Known rows, with every way that one mark hangs from another:
vifef[giziraf goru kososa]: [ 23.3  16.6   4.3   4.8  25.0   8.2 -10.2  18.7 -22.4   0.4  -6.6  18.8
   2.5 -25.0  26.6  -1.2 -15.4  32.3 -19.3  20.2  10.7 -10.5  -0.5   4.1
  18.6]
bezuf[tupo vifef[goru] zivuf]: [ 11.2   5.1   5.8 -17.8 -13.3   8.8   5.9 -25.6  46.2 -15.4 -11.4 -19.0
  43.4  14.7  29.1  -8.5   9.6   2.2  21.7   8.0  -4.8  33.7 -24.3  -4.1
   9.3]
tupo[bezuf[vifef[kososa]] mevom]: [-33.1 -13.2   0.3 -12.0 -10.0   9.0  31.8   9.9 -20.1 -18.4  14.9   7.0
  22.1  15.9   4.0  -4.0  -8.1 -19.5  12.7 -15.0   4.8   8.9  -1.7  -6.2
 -17.1]
tupo[giziraf mevom]: [-35.0 -10.7 -12.1 -19.8 -22.6  -1.7  -9.2  30.4 -34.9  12.4   5.5 -13.0
   7.6  36.3 -43.0   8.4   7.7   4.9  20.5  13.8  -9.0 -17.2  -9.1  29.5
 -14.1]
vifef[bezuf[tupo zivuf] giziraf kososa]: [ 35.6  -3.8   0.7 -16.1   4.4  -1.1 -16.6 -22.1  -5.4  -5.6  -7.5  11.4
 -21.5  -5.0  29.5 -29.6   1.9  12.7 -29.6  -0.8   6.8  12.9  -2.2 -14.4
  44.9]
bezuf[tupo[mevom] vifef[giziraf kososa] zivuf]: [ 20.9  -2.1  36.0 -28.8 -13.4 -22.4  -2.0 -13.3  12.3 -35.1 -11.5 -11.2
  13.2  22.0  40.7 -17.6  16.3  -6.7  -8.7 -21.0   1.7   5.8 -19.5  -1.5
  35.1]
bezuf[vifef[goru kososa] zivuf]: [ 23.4   8.9   9.9  -1.8  -4.2  13.2  14.0  -4.2  15.1 -38.5 -13.7   0.3
  24.8   4.9  28.4  -6.4 -10.9   9.8  12.2  12.7  11.7  23.2 -19.3 -12.0
   1.5]
kososa[bezuf[tupo[giziraf]] vifef]: [ -2.5 -13.4  -8.3   1.8 -31.0  22.9  15.4 -25.1  16.5   9.2   3.4 -26.6
 -13.4   3.0 -12.0  25.1   7.7  -2.5  19.4   0.8  12.7  14.5  12.0  14.7
 -15.1]
goru[zivuf]: [ -6.3  10.1 -26.7 -11.1 -17.1  23.0 -20.9  16.6  33.7  30.0   5.1  -6.3
  45.3  14.1  -9.8  -5.6   8.7   7.8  25.9  27.6 -14.3  12.0  -7.2  28.2
  -3.3]
bezuf[tupo vifef[kososa]]: [  5.2   9.3   2.7 -14.8 -13.1  -2.5  -2.0 -31.1  15.9 -11.8   5.0  -1.6
  52.0 -10.1  24.7  -5.8   3.9  -3.4 -14.8   5.0  -5.1  31.1  -5.6  -2.5
   8.1]
kososa[vifef]: [-14.5  -0.9 -18.5  -0.5 -11.0  13.2   0.8   9.0  26.8  14.7   7.3  -2.5
  20.4   0.3  -0.8  23.6  14.8   3.1  11.3   9.8  -8.1  -1.0   0.5  29.2
 -18.1]
bezuf[tupo[mevom] zivuf]: [-16.9 -12.2  -7.7 -29.8 -25.3 -12.0  -3.6   2.8  13.8  10.4  -5.0 -14.5
  19.3  47.2   4.7 -17.3  36.6  -9.6  21.8   1.3 -25.6   9.4 -16.5  17.4
  16.9]
felez[giziraf]: [-17.7   4.6 -15.9   2.9  -4.6  -4.8 -33.4   1.7  -2.1  32.1   7.5  -2.3
  22.1 -26.2  -1.9  24.1  23.9   2.2  -7.3  26.7  -3.9 -13.5 -19.7  22.2
   0.3]
tupo[bezuf[zivuf] giziraf[vifef]]: [-44.4  -5.6 -11.6   4.2 -12.2  13.8  16.0   7.3 -16.2  11.9  -3.6 -22.0
   0.5  26.8 -67.6 -10.9 -10.1 -24.3  25.8 -19.2   0.1  -1.0 -14.3  11.4
 -21.2]
tupo[bezuf[vifef[goru]] mevom[felez]]: [-27.9  -9.4  14.1   3.7  -5.6   6.4  31.0  24.0  17.4 -30.0  17.3   4.9
  33.5  19.8   6.8  18.8  -6.4  -7.5  30.6 -12.8  -7.5   1.0   3.4   3.1
 -39.0]
kososa[bezuf vifef[giziraf goru]]: [ 18.5   0.2   9.2  16.4  13.2  38.6  10.3   4.6  22.6   5.4  -0.1  -3.8
 -32.6 -18.2  34.0  34.1  -5.7  21.4  15.0   7.3  25.6  -5.9  19.4   9.3
 -11.7]
felez[giziraf[vifef[kososa]]]: [ -1.4  17.2  -1.5  14.0  19.5 -21.8 -11.4  -1.9 -31.4  19.2  -0.9   8.5
  -4.3 -39.3 -12.3   5.9   2.1 -10.0 -31.3   1.9  -0.5 -19.9  -5.6  -3.4
   0.6]
vifef[bezuf]: [-21.2  -4.7 -32.8 -11.0   0.6  19.0 -22.9   2.7  -9.9  26.4  16.8  14.7
   3.9   4.4 -10.1   4.3   0.8  11.4  -0.6  22.6  -3.5   9.9   9.2   1.3
 -11.4]
giziraf[vifef[bezuf]]: [-26.4   5.9 -23.3  -1.9  19.2   9.3  -9.8  -0.6 -17.2  33.9  14.1  11.9
  -3.6   7.1 -30.2  -2.1 -10.3  -4.5  -7.9  -2.9  -9.2   4.8  16.3  -8.5
 -19.7]
vifef[giziraf goru kososa[bezuf[zivuf]]]: [ 36.8   6.2  14.7  13.9  10.1  28.3   2.1   2.2  -4.6 -15.5 -16.1   4.9
 -34.6  -8.7  38.4  -0.3 -10.9  17.8   5.1  14.4  32.3   6.4   4.1 -14.3
  15.0]
bezuf[tupo[mevom] vifef[giziraf kososa]]: [ 12.1   3.1  27.2 -25.3  -2.8 -19.8  -1.0 -12.2  -3.0 -19.7   3.0  -1.5
  22.3   5.0  37.0  -6.3   7.6  -0.2 -19.9 -15.5  -1.4   1.3  -7.5   0.3
  25.1]
bezuf[zivuf]: [-16.8   2.9 -19.4  -8.7 -20.3  11.1 -21.6  10.2  21.6  11.1  -1.5  -7.3
  29.5  24.8  -5.7  -1.4  22.7  -1.4  19.1  19.8 -11.8   9.8 -17.7  23.7
  -0.3]
tupo[bezuf[zivuf] mevom[felez[giziraf]]]: [-26.9 -20.6   2.9   7.1 -20.4 -18.9   1.8  22.3  11.8 -11.5   7.6  -2.7
   0.5  12.1  -9.2  16.4  32.5 -23.7  17.6 -11.6 -10.7 -27.7 -18.5  19.8
 -10.9]
mevom[felez[giziraf[vifef]] tupo[bezuf[zivuf]]]: [-17.0  -3.3   0.6  30.1  -9.3 -42.9 -13.0  -7.7  44.7 -13.8  -1.4 -11.3
  18.0 -13.7 -29.8  10.7  13.4 -32.2 -17.4 -10.8 -15.1 -14.4  -7.0   8.5
  -4.7]

Rows:
[  6.1   5.3  -9.9  12.5  29.3 -13.7  -9.4 -10.1 -44.5  22.2   5.8  20.3
 -37.4 -43.5 -12.8  -0.8 -12.9  -1.9 -37.5  -2.8   7.8 -14.0   7.8 -26.0
  -1.3]
felez[giziraf[vifef[bezuf kososa]]]
[ 32.1  13.9 -13.5   3.4  32.2  21.3  17.5  13.9 -16.9  13.4  -8.3  21.0
 -23.9  -7.6  -4.5 -33.7 -42.6  20.4   4.3   4.6   3.8  13.5  21.7 -32.8
  -1.6]
giziraf[vifef[bezuf goru[zivuf] kososa]]
[-16.2  -4.5   5.3   3.6 -11.3 -33.0 -25.9  24.1   2.1   0.9  13.4   4.5
  13.1  -6.2  -2.6  33.2  35.2  -5.9  -3.8   8.0 -18.5 -34.5  -8.3  27.7
 -13.2]
tupo[mevom[felez[giziraf]]]
[ 14.4   9.2  25.5  23.1  28.2 -45.2  13.0  28.3 -34.7 -15.5  -5.4  18.2
 -22.6 -25.2   0.4  12.9  -2.4   1.5 -16.1 -12.0 -11.3 -40.7   7.8  -8.9
  -9.6]
tupo[mevom[felez[giziraf[vifef[goru kososa]]]]]
[ 25.5  16.0  22.0  47.9  25.4 -10.7   8.1  -3.6 -11.9 -10.7  -1.1  15.1
 -33.8 -50.7  10.1  26.6 -13.1  -2.9 -16.4  -2.0  15.2 -15.3  22.4 -24.8
 -22.1]
mevom[felez[giziraf[vifef[goru kososa[bezuf]]]]]
[ -8.8 -13.3  27.7 -13.6  -8.3   4.4  21.3   7.8  -4.4 -37.6  -0.5  -2.5
   1.5  23.0  19.2 -11.4  -1.9 -15.6   9.9 -29.4  14.3  -3.0 -17.2  -0.3
   9.5]
tupo[bezuf[vifef[giziraf kososa] zivuf] mevom]
[ -5.3   0.1  -2.0  14.4   9.2  17.2  42.1  15.3 -43.5 -12.2 -19.8  -5.5
 -24.8   8.3 -44.6 -23.4 -35.1  -5.9  15.7 -14.7  11.3  -1.6  -9.1 -16.1
  -8.6]
tupo[bezuf[zivuf] giziraf[vifef[goru kososa]]]
[ 12.9  -7.9 -19.7 -14.8  -8.0   2.9  -3.3 -21.0 -42.7   4.0   1.4   7.1
 -13.7  -6.5 -19.6 -17.0 -14.1  15.5 -19.5  14.3   5.2  12.9   6.8 -14.0
  14.2]
vifef[bezuf[tupo[giziraf]] kososa]
[-20.0 -13.8  11.3 -11.9 -24.3  -3.0  18.3 -10.8 -15.2   6.4 -12.2 -35.2
 -34.1  52.7 -37.8 -10.9  11.0 -25.7  33.1 -26.2  -0.7   3.9   4.7  -4.0
  -7.6]
kososa[bezuf[tupo[giziraf[vifef] mevom] zivuf]]
[ -5.6  -1.7  21.2   9.5 -25.3 -18.0 -24.3 -11.2  80.6 -52.8   5.9 -13.9
  54.8   6.1  10.1  14.5   6.9 -16.3 -13.2  -8.7  -1.8   6.7 -10.8  17.3
   2.9]
mevom[felez tupo[bezuf[vifef[giziraf] zivuf]]]
[ 10.3   4.7  -9.0   2.4  37.7 -10.5   1.9 -23.5 -20.3  37.1  -1.2   4.6
 -28.6 -34.7   2.9  -3.4  -8.7   9.2 -18.4  -0.3  -3.6  -2.4   3.4 -29.6
  10.0]
felez[giziraf[vifef[bezuf[tupo] goru]]]
[ 52.5  -0.3  -3.6 -11.8  14.3  24.2   9.5  -6.2  41.9  12.4  -7.8   0.3
 -24.5 -14.9  38.5 -11.5 -14.2  36.2   8.7   1.3   4.5   9.7  13.1   0.5
  27.7]
kososa[vifef[bezuf[tupo] giziraf goru[zivuf]]]
[ 26.4  10.4   9.9  24.4  26.7  -2.6  19.5 -32.3 -24.2  17.6 -11.0   1.0
 -38.6 -45.0  21.5   2.4 -10.5  -1.3 -16.8  -0.9  15.4   5.4  13.8 -35.4
   6.0]
felez[giziraf[vifef[goru kososa[bezuf[tupo]]]]]
[-14.8   3.6 -15.0   6.0  24.2  -7.5 -18.3  -8.3 -25.8  38.2  11.0   7.1
 -23.5 -26.3 -21.4  10.8  -1.8  -6.6 -21.1  -2.7  -0.2 -15.3   2.7 -11.8
  -8.8]
felez[giziraf[vifef[bezuf]]]
[-32.5 -14.0 -29.8  -1.0 -25.8   4.6 -11.1   0.3  38.1  -0.2   0.3 -11.9
  32.5  23.2 -17.0  -9.5   8.4 -13.7  11.2  19.3 -10.0  18.9 -10.4  17.5
   3.7]
mevom[tupo[bezuf[zivuf]]]
[ 15.0   5.7   4.5   6.8  18.4  15.6   3.3  18.7  20.1   3.8  -3.8   1.5
  -3.0 -18.3  25.5  24.6  -1.8  26.4   1.3   7.9   5.4 -17.9  -0.7  24.5
   2.2]
kososa[vifef[giziraf goru]]
[-33.4  -4.9 -22.4  13.6 -22.4 -14.6 -17.6   6.7  45.3  -8.8  18.2   4.6
  54.5  -0.5 -19.5  14.9   4.4  -9.7  -9.0  16.2 -21.1   6.7  12.7  21.2
 -17.0]
mevom[felez tupo[bezuf]]
[-19.3   1.4   2.6  -8.2   0.3 -16.0  14.5  26.9 -65.8   1.0  -4.1  -2.9
 -18.9  22.4 -51.0  -9.7 -12.7  -7.2  -0.5 -14.2  -6.4 -22.4   5.3   2.9
 -13.6]
tupo[giziraf[vifef[kososa]] mevom]
[ 10.2   3.6  -9.7  -2.7  29.6  22.2 -18.0  13.1 -15.9  18.6   6.3  19.6
 -16.8 -14.7  17.7   5.0 -19.0  35.1  -8.5  19.7   9.9  -5.3   6.5  -5.0
   7.7]
vifef[bezuf giziraf goru]
[ 16.8 -25.7   9.6 -27.3  -4.2  -8.0   7.9  -4.2  16.2  -6.6  -4.9  -6.2
 -45.8  27.8  29.5  -8.1  21.0   4.3   3.9 -25.7  -1.0  -8.3   1.4   7.0
  27.6]
kososa[vifef[bezuf[tupo[mevom] zivuf] giziraf]]
[ 27.6   7.8  11.8  31.1  19.2   6.0  15.2 -10.2 -19.0  -2.1 -19.6  -1.5
 -53.8 -28.3  14.0   2.4  -9.8  -5.8   1.9   1.3  26.9  -3.1   0.7 -33.5
  -2.7]
felez[giziraf[vifef[goru kososa[bezuf[zivuf]]]]]
[-43.0 -14.5  10.9   5.3 -20.9 -13.8  24.6  28.3 -12.7 -19.6   0.8 -13.6
  -4.7  50.4 -67.9  -1.3   2.8 -31.3  30.5 -38.4 -15.9 -21.8  -1.8  16.7
 -30.7]
tupo[bezuf[zivuf] giziraf[vifef] mevom[felez]]
[ 41.5  13.3 -12.5  -4.2  27.9   9.6  21.1 -10.3  -7.5  19.0 -12.6  15.5
 -18.6  -8.9   6.2 -44.3 -32.4  17.4  -3.3  -0.6  -5.4  24.6  22.6 -37.4
  15.7]
giziraf[vifef[bezuf[tupo] goru[zivuf] kososa]]
[ 63.4   8.4  -2.5 -11.5  24.0  19.6  -2.2  -5.9   0.5   9.9 -10.7  18.8
 -17.3 -20.0  39.4 -34.1 -26.2  39.2 -11.6  15.0   8.9  14.5  12.1 -21.0
  43.7]
vifef[bezuf[tupo] giziraf goru[zivuf] kososa]
[  0.6   9.8   2.4  26.2  13.4  -1.8  -1.6 -15.8 -29.1  19.9   2.2   4.0
 -33.6 -39.4  -3.0  17.6  -4.3 -14.0 -18.9  -1.6  18.4  -8.1  12.7 -20.4
 -13.3]
felez[giziraf[vifef[kososa[bezuf]]]]
[ 16.5   3.1  -8.7  -4.4  18.9   6.6 -23.2   3.1 -30.3   6.4   9.1  28.0
 -17.6 -20.7  13.9  -4.0 -14.7  22.4 -33.6  12.1  13.8  -3.9  11.5  -8.1
  17.0]
vifef[bezuf giziraf kososa]
[-14.8 -19.6  -2.8 -17.4 -31.1   7.4   4.6 -10.4  15.0  10.6  -1.0 -18.8
 -10.2  48.7  14.5  -8.2  31.9 -17.4  35.9   0.0  -2.9  19.8   0.4   3.6
   2.7]
kososa[bezuf[tupo[mevom] zivuf]]
[-14.0  -1.6  18.8 -20.2 -25.6 -25.4  -5.6  -8.8  42.0 -23.3  15.8  -5.9
  60.2  25.0  13.5  12.9  27.4 -14.8   7.3 -11.8 -29.9   8.8   0.6  16.8
 -12.2]
bezuf[tupo[mevom[felez]] vifef]
[-15.6   1.0  -3.4  27.1  -7.2 -29.7   6.1   3.8  -6.1 -28.9   2.2   0.2
  17.0  -9.8 -61.1  -0.8 -27.5 -17.0 -28.2  -9.4  -9.7  -9.5  19.6   0.6
 -18.1]
mevom[felez tupo[bezuf giziraf[vifef[kososa]]]]
[ -1.6   9.4  18.1 -12.0 -13.1   7.3 -28.8  -9.1  42.9 -16.2  -0.8 -15.9
  41.2  13.1  18.0   8.5  15.0  -2.7   4.6   0.7   7.3   6.7 -28.0  17.0
   9.8]
bezuf[vifef[giziraf] zivuf]
